Known rows, with every step that occurs:
vade togam tega veri ramem zuleteg rulotog: -35.7, -10.7, -1.6, -10.0, -50.6, -42.9, -10.4, 19.4, 9.2, -53.1, -17.4, 22.5, -8.4, -19.2, 27.1, 21.9, 7.9, 1.0, 5.9, 63.5, -5.4, -40.6, 3.8, -49.4, -9.5
tega veri suseb gegav: 1.4, -15.1, -18.8, -1.1, -9.6, 36.4, -41.6, -12.4, 32.8, -11.4, -27.0, -16.4, 20.7, -26.2, 21.3, 8.1, -0.6, 11.2, -17.4, 46.0, 27.6, -42.1, -6.3, -31.6, -4.1
vade togam tega veri ramem: -40.5, -2.2, 3.9, -12.6, -35.2, 4.0, -12.8, 33.1, 12.9, -49.0, -9.1, 8.4, 4.9, -18.9, 10.0, 18.7, 10.2, 16.2, -16.6, 51.4, 10.4, -48.5, 9.7, -42.1, 14.9
zuleteg lafi veri suseb gegav: -1.5, -14.1, -32.5, -15.7, 4.6, 15.1, -44.0, -12.6, 24.8, -20.0, -13.0, -8.0, 26.6, -18.6, 31.0, -19.4, -3.7, 24.9, -33.4, -0.3, 9.2, -54.0, 12.4, -18.0, 2.3
lafi zuleteg rulotog veri ramem dilel: -25.6, -12.9, -0.1, -49.2, -7.2, 37.7, 8.1, 20.8, 3.1, -48.6, 3.9, 19.6, -17.5, -8.7, 8.0, 22.6, 8.0, -16.5, 0.7, 14.7, 20.5, -43.5, 32.1, -13.5, 3.5
ramem dilel tega veri: -11.8, -30.4, 34.3, -6.9, -14.9, 39.9, -53.5, 18.2, -11.5, -44.8, -18.6, -5.0, -4.7, -13.0, 3.3, 1.8, 4.8, -46.9, -12.3, 11.9, 35.1, -41.8, 5.4, 5.8, 0.3
ramem zuleteg rulotog veri suseb: -5.0, -17.7, -17.8, -18.7, -7.1, 22.0, -8.3, -20.7, 73.0, -45.5, -29.8, 5.6, -4.5, 12.3, 30.3, 30.8, 4.4, 3.3, 6.7, 16.2, 4.0, -33.7, 23.4, -17.2, -9.8
togam tega: 3.5, -36.0, 11.9, -7.3, -21.1, 33.5, -7.8, -0.8, 35.0, -65.5, -16.4, -19.7, 7.7, -16.0, 30.4, 27.8, -19.8, 13.9, -27.0, 19.1, 22.0, -66.5, 6.7, 10.9, 8.5
vade togam tega: -6.4, -34.4, 16.4, -7.8, -25.0, 12.9, -12.3, 9.0, 42.9, -74.8, -19.1, -22.3, 4.6, -4.3, 21.9, 32.1, -13.6, 15.6, -16.3, 17.9, 11.6, -54.1, 12.5, -9.3, 0.5
zuleteg rulotog veri: -11.4, -3.3, 19.2, -4.2, -4.3, 38.1, -17.5, -18.2, 45.6, -63.0, -24.3, 22.7, 25.0, 9.1, 25.4, 38.4, -18.2, 15.7, -28.3, 7.7, 11.9, -66.7, 6.7, 3.8, -8.7
rulotog zuleteg: -3.5, -44.9, -5.9, -5.2, 10.4, 34.9, -20.7, -10.6, 59.9, -41.4, -9.8, -22.7, 29.1, 0.6, 12.8, 48.7, 5.3, -5.1, -35.7, 2.5, 35.7, -44.8, 14.0, -1.8, 6.8
tega veri suseb: -19.9, -11.0, -8.5, -7.2, -14.3, 46.8, -33.4, 2.2, 39.0, -28.2, -29.0, -7.2, 6.5, 0.1, 29.0, 20.9, 11.2, -1.2, -12.0, 37.0, 20.5, -39.2, 9.1, -22.5, -10.4
dilel tega veri: -18.5, -20.3, 24.6, 15.2, -9.5, 23.7, -44.9, 10.2, 14.6, -50.8, -23.4, -2.2, 2.1, -14.3, 7.6, 5.9, 0.2, -19.6, -25.0, 21.4, 31.9, -45.6, -3.5, 7.2, -2.9
zuleteg lafi veri suseb: -20.4, -11.0, -19.4, -19.4, 0.3, 28.3, -36.4, 2.0, 32.2, -36.9, -15.6, 2.0, 12.3, 5.2, 38.9, -6.4, 10.6, 11.4, -29.5, -8.0, 3.5, -51.1, 28.5, -8.7, -3.2
zuleteg lafi dilel tega veri: -34.8, 22.8, 7.9, -16.5, -14.1, -9.2, -48.8, 1.0, -7.5, -60.0, -5.8, 16.9, 7.3, -17.6, -3.6, -20.8, 8.0, -26.4, -44.5, 3.5, 9.5, -42.2, -1.1, 10.7, -12.4
togam tega dilel: 1.1, -35.1, 20.9, -22.7, -4.2, 39.1, -24.1, -27.0, 21.9, -72.9, -16.9, -24.4, 3.3, -8.2, 28.0, 11.6, -10.1, -3.8, -32.6, 15.8, 5.8, -75.0, 9.8, -11.3, -5.1
vade togam: -18.5, -31.5, -0.1, -15.0, -14.9, 16.7, -30.2, 3.8, 54.7, -62.7, -17.0, -12.8, 8.6, 2.4, 3.1, 39.7, -2.4, 9.6, -11.8, 9.4, 15.4, -35.8, 26.4, -21.5, -17.5
ramem zuleteg lafi dilel tega: -19.3, -11.6, -23.6, -37.2, -12.7, -34.1, -32.3, -11.9, 27.5, -67.8, 4.0, -3.3, -15.6, -22.4, -15.0, -14.7, 9.9, -29.7, -18.7, -15.6, 6.4, -16.8, 27.5, 10.1, -13.1
ramem zuleteg rulotog togam tega veri suseb: -6.5, -5.3, -1.6, -8.3, -40.3, -20.7, -11.6, -4.0, 38.0, -36.9, -49.2, -9.3, -4.4, 0.0, 32.7, 22.8, -14.1, -9.0, -1.5, 42.5, 3.4, -54.1, -14.3, 4.8, -33.2
suseb gegav: 11.8, -35.0, -15.8, -8.1, -4.4, 26.1, -34.5, -20.8, 40.3, -37.8, -12.7, -20.6, 26.3, -33.1, 4.3, 20.7, -20.0, 21.2, -27.0, 17.7, 33.1, -49.8, 7.2, -9.8, -4.2
veri suseb gegav: 18.7, -35.6, -38.9, -17.5, 0.3, 46.8, -29.5, -17.8, 54.4, -32.1, -24.6, -40.2, 9.7, -21.1, 22.1, 19.7, -12.1, 19.5, -15.2, 28.4, 32.9, -43.2, 5.9, -20.7, 3.4
lafi veri ramem zuleteg rulotog togam: -37.9, -10.0, -30.2, -29.5, -22.9, -45.5, -14.7, -6.9, 25.0, -37.4, -20.1, 30.4, 15.5, -22.4, -4.6, 10.1, -10.3, -3.4, -19.5, 5.4, 8.3, -46.3, 20.8, -6.7, -31.1
dilel tega veri ramem zuleteg: -34.9, -27.2, -22.5, -9.1, -18.8, -9.8, -29.6, 19.2, 19.6, -34.6, -4.8, 3.1, -21.0, -34.6, -13.9, 0.7, 25.1, -18.8, -1.6, 33.0, 28.0, -15.3, 20.4, -26.0, 6.9
dilel tega: 1.0, -43.7, 5.1, -0.4, 0.2, 35.9, -37.0, 3.1, 36.6, -69.8, -19.0, -29.6, -7.8, -10.4, 9.1, 19.2, -10.6, -11.0, -25.2, 2.4, 37.6, -44.6, 7.2, 15.0, 4.4
veri suseb: 0.5, -34.7, -26.7, -24.3, -5.7, 58.9, -22.7, -4.1, 61.1, -49.4, -26.1, -31.7, -2.9, 3.7, 28.8, 33.8, 1.1, 6.0, -12.0, 18.9, 27.5, -38.4, 20.8, -13.5, -0.8
ramem dilel tega: 6.4, -52.6, 14.2, -24.2, -7.7, 51.9, -43.3, 11.7, 11.1, -63.6, -16.1, -30.9, -14.3, -7.9, 2.8, 13.7, -6.0, -38.3, -13.3, -5.8, 39.9, -41.3, 18.9, 13.9, 8.9
zuleteg lafi veri ramem dilel tega: -27.7, -20.6, -9.7, -38.5, -4.5, 23.8, -45.7, 32.8, -26.6, -45.5, 7.3, 8.7, -9.4, -18.5, 3.1, -29.0, 16.1, -21.5, -33.9, -19.3, 21.0, -46.5, 32.0, -5.5, 29.4

Rows:
-18.0, -23.0, 7.3, -38.1, 0.1, 34.9, -0.9, 30.3, -8.1, -65.6, -3.4, 2.2, -37.2, -8.8, 4.9, 4.2, 5.7, -35.3, -1.8, 6.3, 30.7, -41.4, 16.2, 0.7, 18.1 => lafi zuleteg rulotog veri ramem dilel tega
-11.6, -14.0, 6.2, -31.6, -3.6, 54.2, -25.1, 17.0, 0.0, -69.1, -12.7, 9.5, -12.5, -4.1, 5.5, 13.9, -2.9, -17.9, -21.7, 6.8, 27.6, -54.9, 11.9, -5.0, 33.4 => zuleteg rulotog veri ramem dilel tega
-32.5, -21.8, -52.9, -43.2, -20.7, -4.2, -21.2, 13.0, 47.6, -28.8, 17.1, -0.6, -13.5, -19.4, -4.4, 20.1, 26.7, 19.8, -7.7, 10.7, 7.3, -24.2, 52.6, -34.5, 4.3 => veri ramem zuleteg lafi
-11.2, -17.3, 3.4, -20.2, -13.5, -7.2, -6.9, 0.8, 36.3, -60.8, -28.1, -15.6, -5.4, -1.1, 8.1, 39.0, -25.8, -10.0, -15.7, 5.9, 22.3, -54.9, 0.7, 27.4, -55.1 => lafi zuleteg rulotog togam
-39.3, -11.6, -28.7, -20.7, 14.1, 7.0, -21.8, 11.2, 22.7, -23.1, 13.7, 16.5, 35.7, -9.0, 12.2, 8.2, 28.6, 11.6, -57.2, -9.9, 16.4, -50.1, 28.9, -21.8, 27.2 => rulotog zuleteg lafi veri ramem
-33.3, -4.1, -15.5, -11.4, -27.6, -38.1, -33.5, 15.9, 17.6, -41.8, -28.4, 6.4, -11.3, -21.1, -15.0, 13.9, -1.0, -22.8, -12.6, 31.0, 21.6, -38.3, -7.0, -4.8, -22.7 => dilel tega veri ramem zuleteg rulotog togam
-2.2, -30.6, 10.3, -16.9, -13.1, 60.7, -50.9, 21.9, 2.2, -38.9, -32.2, -25.1, -19.0, -0.9, 20.2, -0.3, 12.4, -46.9, -4.5, 21.2, 34.7, -33.8, 5.1, -7.4, 9.8 => ramem dilel tega veri suseb
-46.3, -0.2, -30.4, -32.1, -22.8, -33.8, -20.8, 0.7, 0.9, -48.5, 0.0, 24.3, -12.7, -45.6, -30.5, -20.5, 22.2, -41.6, -13.7, 28.9, 19.9, -9.8, 19.1, -23.8, -3.3 => lafi dilel tega veri ramem zuleteg
-25.6, -12.2, -6.6, -11.8, -47.1, -21.1, -5.0, 9.5, 3.4, -43.3, -13.3, 24.3, -6.1, -30.0, 34.7, 16.7, -0.6, -0.1, -4.5, 63.4, 6.2, -51.7, -1.0, -28.9, -2.6 => togam tega veri ramem zuleteg rulotog
-35.6, -11.9, -17.2, -50.8, -14.6, 25.8, -35.1, 22.0, -17.1, -28.5, 15.5, 25.3, 12.5, -15.9, 8.2, -12.1, 18.9, -2.5, -31.7, -12.0, 8.8, -51.0, 47.0, -20.3, 14.4 => zuleteg lafi veri ramem dilel
-25.4, -12.6, -9.1, -48.6, -5.4, 66.8, -10.4, 13.9, 24.0, -33.5, 7.7, 16.2, 9.6, -9.7, -16.7, 23.2, 16.2, 2.3, -18.1, 1.3, 26.2, -43.4, 47.9, -20.5, 31.3 => rulotog veri ramem dilel
-33.6, -12.9, -6.0, -39.5, -28.1, 46.0, -32.8, 24.4, -10.2, -21.2, 1.9, 17.2, 7.5, -21.6, -3.6, 15.3, 19.4, -17.5, -14.0, 34.6, 26.9, -39.3, 28.6, -33.3, 7.3 => tega veri ramem dilel
-24.5, -20.9, 2.3, -2.4, 16.7, 4.8, -32.1, -4.8, 31.0, -29.4, 1.2, 9.1, 46.4, 1.8, 22.6, 9.4, 14.8, -0.3, -54.9, -25.5, 13.5, -55.6, 20.0, 0.9, 5.2 => rulotog zuleteg lafi veri
-7.9, -28.7, -10.8, -12.3, 10.5, 26.3, -30.7, 0.7, 54.1, -34.2, 3.2, -19.9, 26.2, 9.8, 17.5, 41.4, 15.1, 7.7, -43.6, -10.7, 20.4, -48.7, 20.1, -2.4, 10.1 => rulotog zuleteg lafi
-17.8, 0.4, -9.8, -32.5, -6.0, 4.0, -36.5, -7.0, 13.4, -79.3, -4.5, -6.7, -4.0, -13.6, -4.0, -9.6, -2.0, -19.7, -45.2, -14.8, 14.3, -42.5, 10.8, 17.1, -4.7 => zuleteg lafi dilel tega
-40.5, -31.9, -34.7, -27.1, -11.5, -17.2, -10.3, -2.2, 27.5, -31.0, 4.7, 26.4, 9.0, -36.6, -3.7, -4.4, 15.2, -1.2, -8.4, 7.3, 13.5, -26.0, 47.5, -27.9, -1.0 => lafi veri ramem zuleteg
-44.3, 13.0, -15.7, -24.9, -15.7, 3.0, -27.0, 7.2, -11.1, -60.3, -5.8, 21.4, 0.4, -37.2, -18.4, -15.6, 10.0, -28.8, -38.2, 32.0, 27.3, -32.4, 0.9, -14.3, 6.7 => lafi dilel tega veri ramem
-35.5, -5.0, -55.2, -54.6, -16.2, -30.0, -20.8, 3.1, 18.2, -62.4, 16.2, 1.2, -24.0, -31.9, -25.0, -15.8, 22.3, -20.7, -21.3, 0.2, 9.6, -13.4, 36.4, -12.8, 8.3 => veri ramem zuleteg lafi dilel tega
-14.4, -16.1, -19.0, -47.2, -22.3, -21.1, -10.8, -22.0, 26.1, -65.7, -20.5, -13.2, -10.7, -13.2, 4.6, 18.8, -11.5, -5.1, -17.6, 25.2, -2.8, -67.5, 9.2, -22.1, -24.6 => veri ramem zuleteg rulotog togam tega dilel
-23.6, -12.4, 34.5, 8.3, -31.7, -0.4, -23.0, 17.1, 19.1, -54.5, -23.0, 3.7, 15.4, -8.4, 22.1, 20.4, -2.4, 8.3, -16.5, 37.5, 7.2, -53.2, 3.2, -17.7, -8.5 => vade togam tega veri
-38.9, 10.3, -5.3, -19.6, -21.9, -46.0, -41.4, -4.2, 5.6, -49.4, 0.1, 20.5, -6.1, -25.5, -15.9, -25.1, 20.3, -38.6, -21.4, 2.5, 1.7, -17.8, 15.9, 0.6, -22.9 => ramem zuleteg lafi dilel tega veri
-43.7, 23.9, -26.9, -31.7, -29.7, -61.7, -23.2, -2.8, -0.2, -55.3, -23.5, 26.2, -3.5, -32.1, -31.1, -8.3, -2.1, -42.6, -24.5, 26.7, 14.9, -30.8, -9.2, -0.5, -32.6 => lafi dilel tega veri ramem zuleteg rulotog togam
-18.6, 0.3, -19.2, -33.5, 5.9, 4.3, -22.1, -19.3, 38.4, -49.4, 8.1, -1.1, 33.8, -1.9, 1.0, 19.7, 13.9, -13.4, -55.7, -14.1, 13.6, -42.1, 16.6, 0.7, -0.7 => rulotog zuleteg lafi dilel
2.7, -25.0, -33.9, -6.1, 25.7, 11.8, -36.4, -15.7, 40.0, -7.6, -8.7, -19.7, 45.7, -8.8, 33.0, -6.4, 12.2, 11.4, -47.8, -7.7, 19.5, -48.9, 3.5, -18.6, 20.3 => rulotog zuleteg lafi veri suseb gegav
-60.7, 27.2, -45.3, -49.8, -33.1, -38.2, -23.0, 1.0, 5.5, -24.2, 19.8, 43.4, 3.1, -33.9, -21.9, -12.1, 34.6, -10.4, -19.5, 24.9, -5.6, -17.1, 39.5, -38.8, -15.9 => tega veri ramem zuleteg lafi dilel
-32.8, 9.6, 7.6, -15.5, -34.9, -22.0, 13.3, 29.6, -7.2, -46.9, -19.5, 6.6, -9.5, -23.2, 16.7, 19.0, -15.5, -0.8, -20.9, 48.7, 16.7, -66.3, -18.0, 7.0, -23.5 => lafi zuleteg rulotog togam tega veri ramem
-0.3, -20.1, 20.1, -14.2, -25.1, -12.9, 12.5, 5.5, 24.6, -73.0, -30.0, -22.6, -11.6, -8.2, 27.0, 33.0, -37.5, -5.2, -17.8, 14.3, 18.4, -71.6, -15.1, 40.9, -38.3 => lafi zuleteg rulotog togam tega
-12.0, -17.6, -26.6, -33.0, -38.2, -27.2, 5.1, 1.1, 39.3, -54.8, -21.5, -7.7, -6.6, -21.5, 8.6, 36.0, -20.7, 9.8, -13.3, 29.8, 11.3, -58.3, 6.2, 0.7, -10.3 => veri ramem zuleteg rulotog togam tega
-41.8, -0.1, -38.0, -39.6, -8.9, 7.1, -7.2, 8.3, 57.8, -24.1, 21.0, 23.5, 0.6, -12.1, -17.8, 16.3, 33.8, 33.5, -12.5, -5.0, 1.0, -27.2, 60.7, -29.9, 20.1 => rulotog veri ramem zuleteg lafi
-31.4, -23.7, -10.7, -17.0, -12.6, -28.9, -32.5, -8.6, 30.6, -30.8, 2.9, 24.1, 13.7, -16.9, 10.7, -8.6, 11.5, 0.9, -16.0, -19.6, -2.1, -35.4, 45.2, -5.7, -21.5 => ramem zuleteg lafi veri
-30.8, -21.7, -19.7, -42.6, 7.6, 24.3, -29.1, 19.8, -3.7, -16.1, 18.8, 15.0, 30.7, -8.1, 8.6, 0.8, 32.1, -16.2, -44.8, -17.3, 17.4, -47.2, 39.1, -21.7, 32.8 => rulotog zuleteg lafi veri ramem dilel
-40.1, -19.6, -22.9, -20.9, -5.3, 18.7, -17.1, 3.7, 12.9, -42.4, -2.0, 24.7, 19.6, -28.2, 7.8, 1.2, 1.9, 9.3, -34.2, 8.2, 21.2, -49.0, 27.5, -22.2, 7.9 => lafi veri ramem
-43.2, -10.5, -26.8, -18.0, -20.0, -20.2, -40.9, 29.5, 14.8, -28.5, 7.6, 4.7, -22.2, -25.6, -9.0, -6.0, 35.1, -6.3, -10.3, 21.5, 13.6, -20.9, 28.9, -29.1, 8.8 => dilel tega veri ramem zuleteg lafi
-33.5, -24.9, -27.5, -21.3, -20.9, -28.2, -15.6, -9.3, 11.8, -47.1, -10.9, 35.7, 5.7, -27.3, 22.6, 3.7, 0.3, -7.2, -9.1, 20.6, 7.1, -40.8, 24.1, -28.8, -14.6 => lafi veri ramem zuleteg rulotog
-33.5, -13.0, -8.5, -3.1, -11.4, 26.4, -35.9, 26.7, 6.6, -45.5, -9.7, 1.3, -6.8, -25.1, -2.8, 5.1, 12.3, -7.3, -27.3, 35.7, 34.6, -40.4, 3.0, -17.9, 17.5 => dilel tega veri ramem
17.2, -7.8, -16.2, -6.7, 5.6, 46.1, -22.4, -27.5, 53.7, -41.9, -33.9, -5.9, 23.0, -3.8, 34.0, 21.9, -20.5, 27.8, -22.5, 25.9, 18.9, -61.8, -8.4, -19.0, 6.8 => zuleteg rulotog veri suseb gegav
-38.9, 8.2, -24.3, -27.4, -32.2, -44.8, -23.7, -4.1, -13.3, -63.2, -12.6, 35.5, -14.4, -37.5, -2.5, -15.8, 6.6, -46.4, -13.3, 43.9, 12.3, -25.5, -4.3, -22.5, -16.4 => lafi dilel tega veri ramem zuleteg rulotog
-7.0, -32.4, 6.6, -13.5, -13.5, 8.2, -7.8, -1.7, 25.3, -67.4, -17.3, -9.0, -15.8, -7.4, 36.4, 32.3, -16.5, -12.2, -3.8, 21.6, 21.0, -48.1, 4.4, 6.2, -39.2 => lafi zuleteg rulotog
-9.2, -12.4, -1.9, -18.4, 4.9, 38.5, 10.1, -1.9, 50.7, -55.7, -25.7, -3.5, -18.6, 13.7, 39.1, 26.6, -1.9, 0.1, 1.3, 17.2, 14.7, -43.8, 12.3, -0.6, -14.7 => lafi zuleteg rulotog veri suseb
